Every row comes from one small tree of marks. The marks that hang from a mark follow it in brackets, in the order of their numbers. Every link used is in the known rows. Which tree was each row made from?
Known rows:
j_401[j_111[j_790] j_792[j_677 j_800]]: [ 1.40  0.69  1.39  1.76  4.47  7.65  1.97 -1.70  0.51  1.62 -2.91 -0.12
  1.70 -2.97  1.78 -0.67 -2.14 -0.50  0.82 -0.59  2.65 -2.97]
j_790[j_111]: [ 1.65 -0.95  1.72 -1.83 -1.62 -0.60 -1.66 -1.14  4.77  0.45  1.31  0.16
  4.51  3.37 -0.96 -1.01  2.66  1.20  3.66 -0.86 -2.21  1.10]
j_401[j_111 j_792[j_800]]: [ 0.84  0.32  0.48  2.68  2.12  8.47  5.89  1.31  2.10 -1.46 -0.17 -2.53
 -1.52 -1.51  1.01 -0.50 -3.20  1.68  3.18 -1.33  0.46 -3.62]
j_830[j_401 j_790]: [-0.23  0.56  0.12 -1.74  1.55  0.71  1.10 -1.28  6.47  0.84 -6.01 -1.68
 -1.11  0.16  0.18  0.97  2.72  3.42  3.05 -0.11  0.21 -4.33]
j_929[j_555 j_792[j_401 j_677 j_790]]: [-3.04  0.88 -0.97  3.24 -0.95 -6.11 -3.25 -0.26 -0.57 -2.30  2.31  1.40
 -1.32 -2.44 -3.61 -1.20  2.46 -0.18 -3.73  2.89 -0.55  7.21]
j_929[j_555 j_792[j_800]]: [-1.12  2.17 -2.22  0.73  2.89 -1.49  0.92  1.55  3.40 -2.91  3.68 -4.77
 -1.25 -0.53 -2.30 -1.93 -1.41  1.56 -1.82  1.49 -0.44  3.65]
j_677[j_555 j_909]: [ 4.77 -2.46 -1.19 -2.67 -2.85  0.27  5.84  4.46  1.97  2.38  3.93  0.28
  0.88  6.31  3.60  1.43  0.26  4.24  2.30 -2.64 -2.74 -0.29]
j_929[j_555 j_792[j_677 j_790]]: [-1.25 -0.07 -0.99  2.61  0.23 -4.39 -1.04  1.24  1.72 -3.22  1.14 -1.62
 -1.97 -0.44 -3.27 -2.17  4.59  1.48 -2.67  4.15  1.07  6.87]
j_800[j_111[j_790]]: [ 0.59  0.54  0.51 -3.53  5.74 -2.85 -1.42 -1.98  5.52  3.43 -1.80  1.06
  0.93  3.36 -1.19  0.09  0.17  1.89 -0.46 -0.70 -0.18  0.05]
j_401[j_111[j_790] j_792]: [ 2.07 -0.17  1.10  2.59  5.55  7.82  4.20 -0.17  5.47  1.50 -3.16  1.23
  1.62 -1.64  0.47 -0.57  0.15  3.57  2.96 -1.70  1.34 -2.84]
j_792[j_677[j_555 j_909] j_800[j_111[j_790]]]: [ 2.70 -0.57 -0.66 -6.55  2.65 -1.63 -0.72  0.79 -3.05  4.43  2.38  0.70
  0.01  3.89  3.84  1.38 -1.51 -2.27 -3.75 -1.60  0.18 -1.94]
j_792[j_800]: [ 1.46  0.72 -0.13 -1.58 -1.61  0.10  2.20 -0.93  2.27  1.43  0.83 -4.30
 -0.07  2.70  0.64 -1.12 -4.42  1.87  1.41 -1.17 -1.96  0.20]
j_830[j_401[j_792[j_677 j_800]] j_790[j_111]]: [-0.86  0.57  0.90 -1.17  4.27  3.76 -4.29 -0.80  0.69 -1.18 -3.94 -0.38
  1.56 -4.47  1.27  0.67  5.00 -3.59  1.95  0.39  1.60 -5.36]
j_401[j_111]: [ 1.15 -0.29  1.75  0.80 -2.04  4.35  5.75 -0.83  5.43 -0.01 -1.62 -0.84
 -0.32  2.84 -0.42 -0.27 -1.31  4.30  4.30 -0.68 -0.06 -1.74]
j_909[j_677[j_555]]: [ 3.33 -1.26 -3.38 -1.03 -3.68 -1.34  4.16 -0.37  2.81 -0.65  0.96  0.49
  1.75  6.02  1.09  1.21 -0.07  4.97  3.77 -0.34 -0.54 -4.18]
j_929[j_555 j_792[j_401 j_677 j_800]]: [-3.08  2.85 -1.21  1.37  0.70 -4.53 -2.82 -1.14 -1.59 -1.98  3.97 -0.47
  1.42 -2.57 -2.34 -0.06 -2.43 -2.10 -3.42  1.92 -0.67  5.39]
j_929[j_792]: [ 1.97 -1.06 -0.54  2.19  1.38 -1.18  2.53  1.84  4.52 -2.01 -0.17 -1.72
  6.01  1.34 -1.30  0.12 -0.26  3.94  2.52  1.05 -0.72  3.76]
j_929[j_555 j_792[j_401 j_677 j_790 j_800]]: [-3.44  1.94 -1.65  2.11 -1.01 -5.12 -3.87 -0.54 -3.05 -2.32  3.41 -1.37
 -3.33 -3.84 -2.54 -2.20 -0.73 -2.14 -5.51  2.16 -0.60  5.43]
j_111[j_790]: [ 2.69  0.11  0.61 -1.60  2.11 -0.59  0.11 -2.73  5.94  4.54 -2.28 -0.25
  3.14  2.69  0.03 -1.32 -0.70  4.20  1.10 -1.49 -0.88  0.80]
j_909[j_677]: [ 1.71  0.39 -2.89  0.56 -2.06 -1.54  3.77 -2.43  4.53 -1.59 -0.35 -1.11
  2.58  5.38 -0.26  0.51 -1.12  4.69  4.07  0.79 -0.56 -2.66]
j_401[j_792[j_677]]: [ 1.80 -0.98  1.10  2.82  1.87  1.26  1.78  0.69  1.94 -0.12 -0.50  1.40
  4.83  1.11  0.41  1.59  1.08  1.59  3.76  1.63  0.21  3.81]
j_830[j_401[j_111 j_792[j_677 j_800]] j_790]: [-1.30  1.24  1.00  1.12  3.88  8.36  2.30 -0.55  1.42 -1.49 -6.69 -1.45
 -2.45 -4.96  1.82  1.40  1.61 -0.79  2.52  0.50  3.46 -7.73]
j_830[j_401[j_792]]: [-0.56  1.24 -0.18  1.39  4.34  3.99  3.08  2.59  5.37 -0.55 -2.50  0.01
  2.86  1.20 -0.96  1.75  2.10  3.16  5.04 -0.49  0.84 -1.88]
j_929[j_555 j_792[j_401 j_800]]: [-2.87  3.16 -2.22  1.17  1.80 -3.39 -1.19  0.15  1.11 -2.12  4.80 -1.82
 -0.60 -2.67 -2.59 -0.88 -3.44 -0.07 -2.99  0.13 -2.07  3.75]

Write each row's tree:
[-2.65  1.32 -0.36 -0.48  4.74  1.86 -1.02  1.73 -0.95 -1.34 -2.66 -1.19
 -3.26 -0.79 -0.85  0.54  2.32 -2.35 -0.14  0.81  2.76 -2.44]	j_830[j_401[j_792[j_677 j_790 j_800[j_111]]]]
[-2.72  0.77  0.45 -1.77 -2.25 -5.46 -4.69 -3.05 -5.16  1.49  0.99  0.79
 -4.43 -0.33 -0.72 -0.24 -3.06 -4.29 -4.20 -0.04 -1.26  1.50]	j_792[j_401 j_677 j_790 j_800[j_111]]
[-0.83 -0.01  0.21  0.97  2.82  3.48 -0.89  2.63  3.46 -1.53 -1.90 -0.17
  0.22 -0.48 -1.55 -1.05  6.36  0.76  3.25 -1.00  0.77 -2.62]	j_830[j_401[j_792[j_790[j_111]]]]
[ 0.06  1.36 -0.24 -1.18 -3.33 -2.19  0.46 -1.37 -4.10  2.43  3.81  0.11
  2.68  1.70  3.18  1.61 -5.68 -2.30 -1.13 -1.51 -2.96  1.67]	j_792[j_401 j_677[j_909] j_800]
[-2.18  2.12 -0.30 -2.85  0.74 -3.56 -1.91 -2.23 -0.45  1.61  2.42  0.47
 -1.22  1.01 -0.75  1.09 -6.12 -1.76 -1.31 -1.94 -3.03 -0.39]	j_792[j_401 j_800[j_111]]
[-2.00  1.36  0.02 -1.58  7.19  2.14 -1.92 -0.20  0.86 -0.99 -5.28 -0.60
 -2.10 -3.33  0.86  2.53  2.38 -2.43  0.52  1.52  2.57 -5.21]	j_830[j_401[j_792[j_677 j_800[j_111]]] j_790]
[-0.27  0.06 -0.58  1.73  2.47  2.95  2.77  4.05  0.76 -0.59 -1.75 -0.09
  0.12  0.86  1.08  1.24  4.67  0.84  2.05  0.41  1.59 -0.93]	j_830[j_401[j_792[j_677[j_909] j_790]]]
[ 0.00 -0.24  1.30  1.18  1.47  8.14  4.88  2.78  1.87 -0.66 -3.43  2.83
  1.72  0.52  0.42  2.99  3.47  1.67  5.15 -0.32  3.76 -4.92]	j_830[j_401[j_111 j_792[j_677[j_555]]]]
[ 1.48 -2.31  0.05  2.89 -1.22 -2.95 -0.09  1.06  0.31 -2.04 -1.53 -1.36
  3.03  0.08 -1.30 -1.19  2.47  1.88 -0.05  2.98  0.71  5.59]	j_929[j_792[j_677 j_790]]
[ 0.63 -1.84  0.95 -2.77 -7.51 -3.21 -6.61 -1.83 -7.16  2.33  3.42  2.52
 -1.50 -0.78  1.07 -1.72  0.52 -4.71 -2.52 -2.36 -2.25 -0.09]	j_792[j_401 j_677[j_555] j_790[j_111] j_800]
[ 0.91 -1.38  0.90  1.35 -0.02  1.74 -3.34  0.59 -2.74 -1.10  1.11 -1.12
 -0.20 -2.09  0.64 -2.27  2.63 -3.17  0.04  0.30 -0.06  1.26]	j_401[j_792[j_677 j_790[j_111] j_800]]
[ 1.02 -2.44 -1.03 -1.09  0.37 -3.41 -1.73  2.91 -4.12 -1.89  0.83 -1.26
 -1.69 -0.10 -0.29 -0.50  0.95 -1.78 -3.52  1.66  1.37  1.52]	j_929[j_792[j_677[j_555] j_790 j_800[j_111]]]
[-0.74  2.06  1.87 -0.80 -1.41  1.93 -1.23 -5.87 -2.09  3.95 -1.42  1.57
  1.52 -1.84  1.24 -0.34 -6.12 -2.01 -1.41 -2.01  0.19 -2.23]	j_792[j_401[j_111[j_790]] j_677 j_800]
[ 1.99 -2.45  1.14 -1.41 -3.92 -1.96 -1.66  0.60 -0.77  0.63  2.09  0.11
  0.86  3.30  1.55 -1.64  5.48 -1.15 -0.05  0.26 -1.37  2.24]	j_792[j_677[j_909] j_790[j_111]]
[-3.40  1.97  0.39  3.27  0.32 -1.01  0.26 -0.92  1.28 -3.03  1.90  2.44
  1.68 -2.20 -3.28  0.86  0.55  0.24 -1.04  2.56  0.65  4.09]	j_929[j_555 j_792[j_401[j_111] j_677]]
[ 0.23 -1.23  0.87 -0.68 -8.00  1.29  0.09 -1.58 -6.50  2.12  0.77  1.39
 -5.60 -1.36  1.57 -1.01 -3.10 -1.80 -2.05 -2.22 -0.42 -2.60]	j_792[j_401[j_111] j_677[j_555] j_790 j_800]
[ 1.45 -1.42  1.19 -1.25 -5.72 -3.70 -1.05 -1.48 -2.07  3.39  1.72  5.33
  3.96  2.70  0.70  2.73 -1.23  0.49  1.49 -0.95 -1.94  2.75]	j_792[j_401 j_677[j_555]]
[-1.01 -0.86 -0.03 -3.35 -3.98 -5.19 -4.49 -0.94 -7.06  2.39  2.25  2.57
 -5.50  0.42  0.28  0.28 -2.07 -4.01 -4.42 -1.26 -1.28 -0.15]	j_792[j_401 j_677[j_555] j_790 j_800[j_111]]
[-0.88  0.74  1.19 -0.74  1.01  5.30  3.68 -1.26  6.74 -0.10 -7.22 -1.20
 -3.26 -0.97  0.12  0.78  2.57  3.48  3.97 -0.51  1.85 -7.88]	j_830[j_401[j_111] j_790]
[ 3.01 -1.78 -0.64 -0.15 -1.29 -1.05  0.67  2.16 -2.45 -0.89  1.22 -1.44
  4.94  0.56  1.06  0.60 -1.56  0.18 -0.03  1.04  0.52  2.27]	j_929[j_792[j_677[j_555] j_800]]
[ 0.10 -1.15 -0.99  3.48 -1.23 -3.48 -0.38  1.05  0.65 -1.37  0.30  0.12
  1.67 -1.97 -1.99 -1.16 -0.61  2.28 -0.63 -0.08 -2.25  3.87]	j_929[j_792[j_401 j_790]]
[-1.19  1.87  0.07  0.48  3.27  3.87  1.00  1.04  0.64 -0.46 -2.20 -1.38
  2.74 -0.06  0.40  1.64  0.17 -0.61  3.05  0.21  2.07 -1.75]	j_830[j_401[j_792[j_677 j_800]]]
[ 3.42 -2.87 -2.01 -0.01 -2.21 -0.94  1.89  4.83 -4.71 -1.12  2.86 -2.73
  0.05  0.39  3.06 -0.99  0.42 -0.13 -2.85  0.26 -0.16  1.46]	j_929[j_792[j_677[j_555 j_909] j_790 j_800]]
[-4.76  2.46 -2.53  0.20  3.34 -5.64 -3.60  0.95 -0.79 -3.24  4.34 -1.64
 -6.89 -3.39 -3.92 -1.98 -1.03 -1.99 -6.59  0.82 -1.25  2.98]	j_929[j_555 j_792[j_401 j_790 j_800[j_111]]]
[-1.95  0.61 -0.63 -2.59 -1.57 -4.90 -2.41 -0.54 -6.11  1.47  3.40  0.36
 -4.73  0.88  1.68  0.41 -2.96 -4.44 -4.97 -0.87 -2.23  0.68]	j_792[j_401 j_677[j_909] j_790 j_800[j_111]]
[ 2.09 -2.32  0.66  2.22 -2.29  7.17  3.83  2.42 -3.56 -0.65 -0.41 -0.45
 -5.23 -1.98  1.94 -1.21  0.41 -0.41  0.43 -0.69  1.93 -3.16]	j_401[j_111 j_792[j_677[j_555] j_790 j_800]]
[ 0.52 -2.34  1.70  0.66 -8.03  0.12  0.72 -1.25 -3.32  2.07 -0.38  4.64
 -3.46  0.18  0.38  0.06  0.47  0.41 -0.11 -1.46 -0.28 -0.86]	j_792[j_401[j_111] j_677[j_555] j_790]
[-1.81  2.33  0.90 -3.86  2.64 -4.54 -5.92 -5.24 -2.84  4.14  0.03  2.74
  1.64 -0.16  0.03  1.13 -4.99 -4.03 -3.73 -0.94 -0.71  0.53]	j_792[j_401 j_677 j_800[j_111[j_790]]]
[-0.16 -1.22  0.87  1.63 -0.16  7.32  4.00  3.28  0.48 -0.94 -3.85  1.91
 -2.49 -0.60  0.01  0.81  5.09  1.41  3.29 -0.25  3.77 -5.00]	j_830[j_401[j_111 j_792[j_677[j_555] j_790]]]
[-1.62  0.55  1.40  0.99 -6.37  1.07 -0.33 -3.63 -4.66  0.94 -0.57 -0.30
 -4.83 -1.92  0.35 -1.81 -4.06 -2.18 -1.71 -0.93 -0.58 -1.11]	j_792[j_401[j_111] j_677 j_790 j_800]
[ 1.37 -2.72  0.87  1.90 -1.26 -2.76 -3.50  0.74 -0.11 -2.82 -0.31 -0.17
  5.14 -0.51 -1.50 -2.00  5.45 -0.60  0.11  2.54  0.35  4.49]	j_929[j_792[j_677 j_790[j_111]]]
[-0.42 -0.53 -0.56 -1.30  0.99 -4.22 -2.81  1.04 -4.95 -0.76  2.71  2.57
  3.90 -0.86 -0.28  2.64 -2.90 -3.14 -2.53  0.37 -0.37  1.85]	j_929[j_792[j_401 j_677[j_555] j_800[j_111]]]
